What can hang from each mark
J_790: J_836
J_836: J_818 J_991
J_818: J_728
J_991: J_728 J_836
J_886: J_728
J_728: J_135 J_790 J_818 J_991
J_135: J_836

Known rows, with every way that one mark hangs from another
J_135{J_836}: [-0.981  0.169  2.631 -2.362 -0.083 -0.697 -0.859  2.936 -1.168  0.356
  1.943  0.155 -0.405  1.542  0.812 -0.314  1.325  0.964  0.110  1.883]
J_886{J_728{J_135 J_790{J_836{J_818}}}}: [ 2.180  0.966  3.725 -0.914  1.213  0.482  1.306 -0.179 -1.639 -1.094
  7.190  1.367 -3.721  5.478 -0.683  0.033 -0.573  0.955  1.265  0.339]
J_818{J_728}: [ 0.136 -0.936  2.631 -1.487  0.837  0.831 -2.283  0.667 -1.063 -0.328
  0.817 -0.417  1.279  4.729  0.282  0.028  0.910 -0.190  1.706  1.755]
J_886{J_728{J_818}}: [-0.391 -0.326  2.161 -1.622  0.674 -0.673 -1.281  0.039 -1.975 -0.057
  4.194  0.257 -0.597  3.954 -1.648 -2.083 -0.315  0.689 -0.631 -0.934]
J_728{J_135 J_790 J_818}: [ 0.228  0.697  3.893 -2.517 -0.081 -1.423  1.032  1.853 -1.177  0.180
  5.371  2.184  1.591  1.609 -3.856 -0.859  0.860  2.554 -0.980  0.522]
J_790{J_836{J_991{J_728}}}: [-0.085 -1.823  3.015 -2.175 -0.519  0.558 -1.205 -0.227 -1.346 -0.024
  8.216  0.059 -0.356  2.035  0.440  0.222 -1.636 -1.444 -1.543  3.306]
J_790{J_836{J_818{J_728{J_135}} J_991}}: [ 1.232 -0.271  6.021 -0.580  0.458  0.345 -1.378  0.567 -0.955 -0.997
  7.281  1.749 -2.566  5.473  0.509  1.840 -1.187 -1.103  1.684  2.354]
J_836{J_818 J_991{J_728}}: [-0.290 -2.257  5.241 -1.085  1.119  0.234 -0.243 -2.548 -0.947 -1.043
  6.532  0.645  1.231  3.846  0.227 -0.662 -0.207 -1.151 -2.359  3.536]
J_991{J_728{J_135} J_836{J_818}}: [ 0.381 -2.649  2.766 -1.126  3.036  0.243  2.229  3.052  0.966 -1.616
  4.109  3.422  2.730  3.060  1.945 -0.389  2.799  1.339 -1.943  1.600]
J_728{J_818 J_991}: [-0.785 -1.853  2.402 -2.606  0.327 -1.991 -0.994  1.898 -0.951  0.479
  2.059  2.598  4.538  0.872 -4.758 -0.028 -0.552  0.755 -2.189  0.495]
J_886{J_728}: [-0.098 -1.340  0.494 -0.870  1.233  0.039 -0.455 -0.649 -1.691 -0.477
  2.702 -0.385 -1.681  4.988  0.585 -1.496 -0.118 -0.125  0.184 -0.354]
J_886{J_728{J_135 J_790{J_836} J_818 J_991}}: [ 1.456  0.529  2.120 -2.052  0.868 -1.961 -0.109  2.278 -1.187  0.229
  8.505  3.024  0.799  3.657 -2.986  0.170 -1.493  1.591 -1.059 -0.860]
J_790{J_836{J_991}}: [-0.225 -1.078  3.375 -1.547 -1.262  0.005 -0.900  0.313 -1.790  0.428
  6.431  0.356 -2.697  2.585 -0.714  0.715 -2.246 -1.419  0.036  1.993]
J_836{J_818{J_728{J_135 J_790 J_991}}}: [ 1.914 -0.340  4.840 -1.012  2.351 -0.437 -0.082  0.616 -0.199 -1.114
  2.949  2.749  2.852  5.778 -1.874  1.489  0.867  0.951  0.662  1.906]
J_135{J_836{J_818}}: [-0.353  0.690  5.346 -1.842  0.440 -0.191 -0.231  1.693 -1.212 -0.448
  1.997  0.885 -1.372  2.550 -0.276 -0.034  1.413  1.027  0.658  2.356]
J_886{J_728{J_135 J_790 J_818 J_991{J_836}}}: [ 0.672 -0.312  1.097 -1.372  2.171 -2.944  0.832  3.852 -0.195  0.814
  6.785  4.110  2.729  4.971 -1.362 -0.782  0.443  2.435 -2.131 -2.373]
J_790{J_836{J_818{J_728{J_135 J_991}}}}: [ 1.847 -0.839  4.351 -1.222  1.365  0.373 -0.976  2.178 -0.370 -1.520
  3.609  2.816  0.539  4.064 -1.217  2.582 -0.492 -0.133  1.519  2.057]
J_728{J_790 J_991{J_836{J_818}}}: [ 0.959 -0.940  4.048 -1.480  1.564 -0.862  1.720  1.656 -0.339  0.859
  2.794  3.648  2.797  4.424 -3.505  0.614  0.447  1.357 -0.963  1.051]

Rows
[ 1.182  1.044  6.993 -1.721 -1.006  0.644  0.295 -1.772 -2.318  0.620
  8.009  0.729 -3.155  4.257 -3.415  0.620 -2.009 -0.373  0.575  3.014] -> J_728{J_790{J_836{J_818 J_991}}}
[ 1.280  0.545  5.799 -1.024  1.635  1.054 -0.126  1.778 -0.605  0.328
  2.756  1.712  0.265  6.816 -0.838  0.039  1.771  1.128  1.612  1.414] -> J_991{J_836{J_818{J_728{J_790}}}}
[ 1.369  1.589  3.212 -2.091  0.205 -0.697  0.078  1.502 -1.899 -0.013
  8.768  1.506 -2.258  3.845 -2.163 -0.840 -0.841  1.777  0.053 -0.573] -> J_886{J_728{J_135 J_790{J_836} J_818}}
[ 0.426 -0.623  6.115 -1.130 -0.706  0.585 -0.428 -0.913 -1.875 -0.297
  6.614  1.156 -3.562  3.428 -1.900  0.989 -2.163 -1.386  0.540  2.627] -> J_790{J_836{J_818 J_991}}
[-0.039 -1.721  2.589 -1.587  0.822 -1.052  0.712 -0.732 -0.509 -0.209
  9.047  0.820  2.340  3.268  1.309 -0.706  0.265  0.038 -2.991  2.633] -> J_836{J_991{J_728{J_135 J_790}}}
[ 0.979  0.785  2.578 -1.960  1.616 -1.906 -1.528  3.994  0.199  0.235
  4.053  2.156  3.694  4.491  0.931  1.519  1.616  1.767  0.258  1.691] -> J_818{J_728{J_135{J_836} J_790 J_991}}
[ 0.774 -1.597  4.979 -1.344  0.672  0.385  0.277 -0.186 -0.762 -1.431
  8.937  1.917 -1.017  2.759  0.513  0.916 -1.021 -0.908 -1.241  3.313] -> J_790{J_836{J_818 J_991{J_728{J_135}}}}
[-0.822 -1.926  2.200 -2.297  0.886 -2.224 -0.355  4.588 -0.134  1.216
  2.538  3.954  4.647  1.722 -3.474 -0.087  0.332  1.359 -2.183 -0.661] -> J_728{J_818 J_991{J_836}}
[ 1.213  0.243  2.878 -1.444  1.199  0.070 -0.617  1.334 -0.626 -0.437
  3.447  0.621  1.413  5.248  0.188  0.352  1.467  1.229  1.470  1.581] -> J_818{J_728{J_135 J_790}}
[ 1.209  0.824  3.076 -2.542  0.242 -1.093 -1.234  0.676 -2.016  1.045
  7.672  1.684  0.360  3.931 -4.364 -0.314 -2.146  0.934 -0.839 -0.116] -> J_886{J_728{J_790{J_836} J_818 J_991}}
[ 0.890  0.554  4.184 -1.846  1.539 -2.393  1.495  3.186 -0.048 -0.238
  4.272  3.742  2.424  2.884 -1.430  1.402  1.236  2.249 -0.966  1.720] -> J_728{J_135{J_836{J_818}} J_790 J_991}
[ 0.218  1.284  5.996 -1.670  1.063  0.376 -2.199  1.990 -1.011 -0.542
  2.103  0.446 -0.603  4.582  1.077  0.410  1.816  0.814  1.896  2.733] -> J_135{J_836{J_818{J_728}}}
[-0.220 -3.455 -0.814 -0.961  2.236 -2.461  1.825  5.500  1.081 -0.144
  1.462  4.606  3.885  2.438  0.609  1.120  1.260  1.128 -1.714 -0.890] -> J_728{J_135 J_991{J_836}}
[-1.384 -0.715  3.082 -2.187  0.284 -1.240 -1.626  1.287 -0.736  0.383
  6.987 -0.102  1.260  2.162  3.082 -0.708  0.700 -0.199 -2.419  3.136] -> J_135{J_836{J_991{J_728}}}
[ 1.233 -1.292  2.964 -0.971  2.338 -1.868  2.919  3.516  0.620 -0.004
  3.704  5.049  3.155  4.155 -1.965  1.237  1.218  2.016 -1.228  0.235] -> J_728{J_135 J_790 J_991{J_836{J_818}}}
[ 0.438  1.269  3.312 -2.058  0.267 -0.574 -0.716 -0.724 -2.452  0.798
  6.139  0.052 -0.837  4.789 -3.040 -2.273 -0.353  1.495 -0.462 -0.379] -> J_886{J_728{J_790 J_818}}
[-0.120  2.482  4.745 -3.037 -0.315 -2.254  0.238  4.067 -1.037  0.730
  6.427  2.275  0.996  1.121 -1.967 -0.702  1.724  3.359 -0.916  0.943] -> J_728{J_135{J_836} J_790 J_818}
[ 0.191 -2.100  1.191 -1.248  2.082 -0.676 -1.884  3.808  0.287  0.446
  0.713  2.309  4.122  5.304  0.543  1.005  1.011  0.107  0.189  0.519] -> J_818{J_728{J_991{J_836}}}
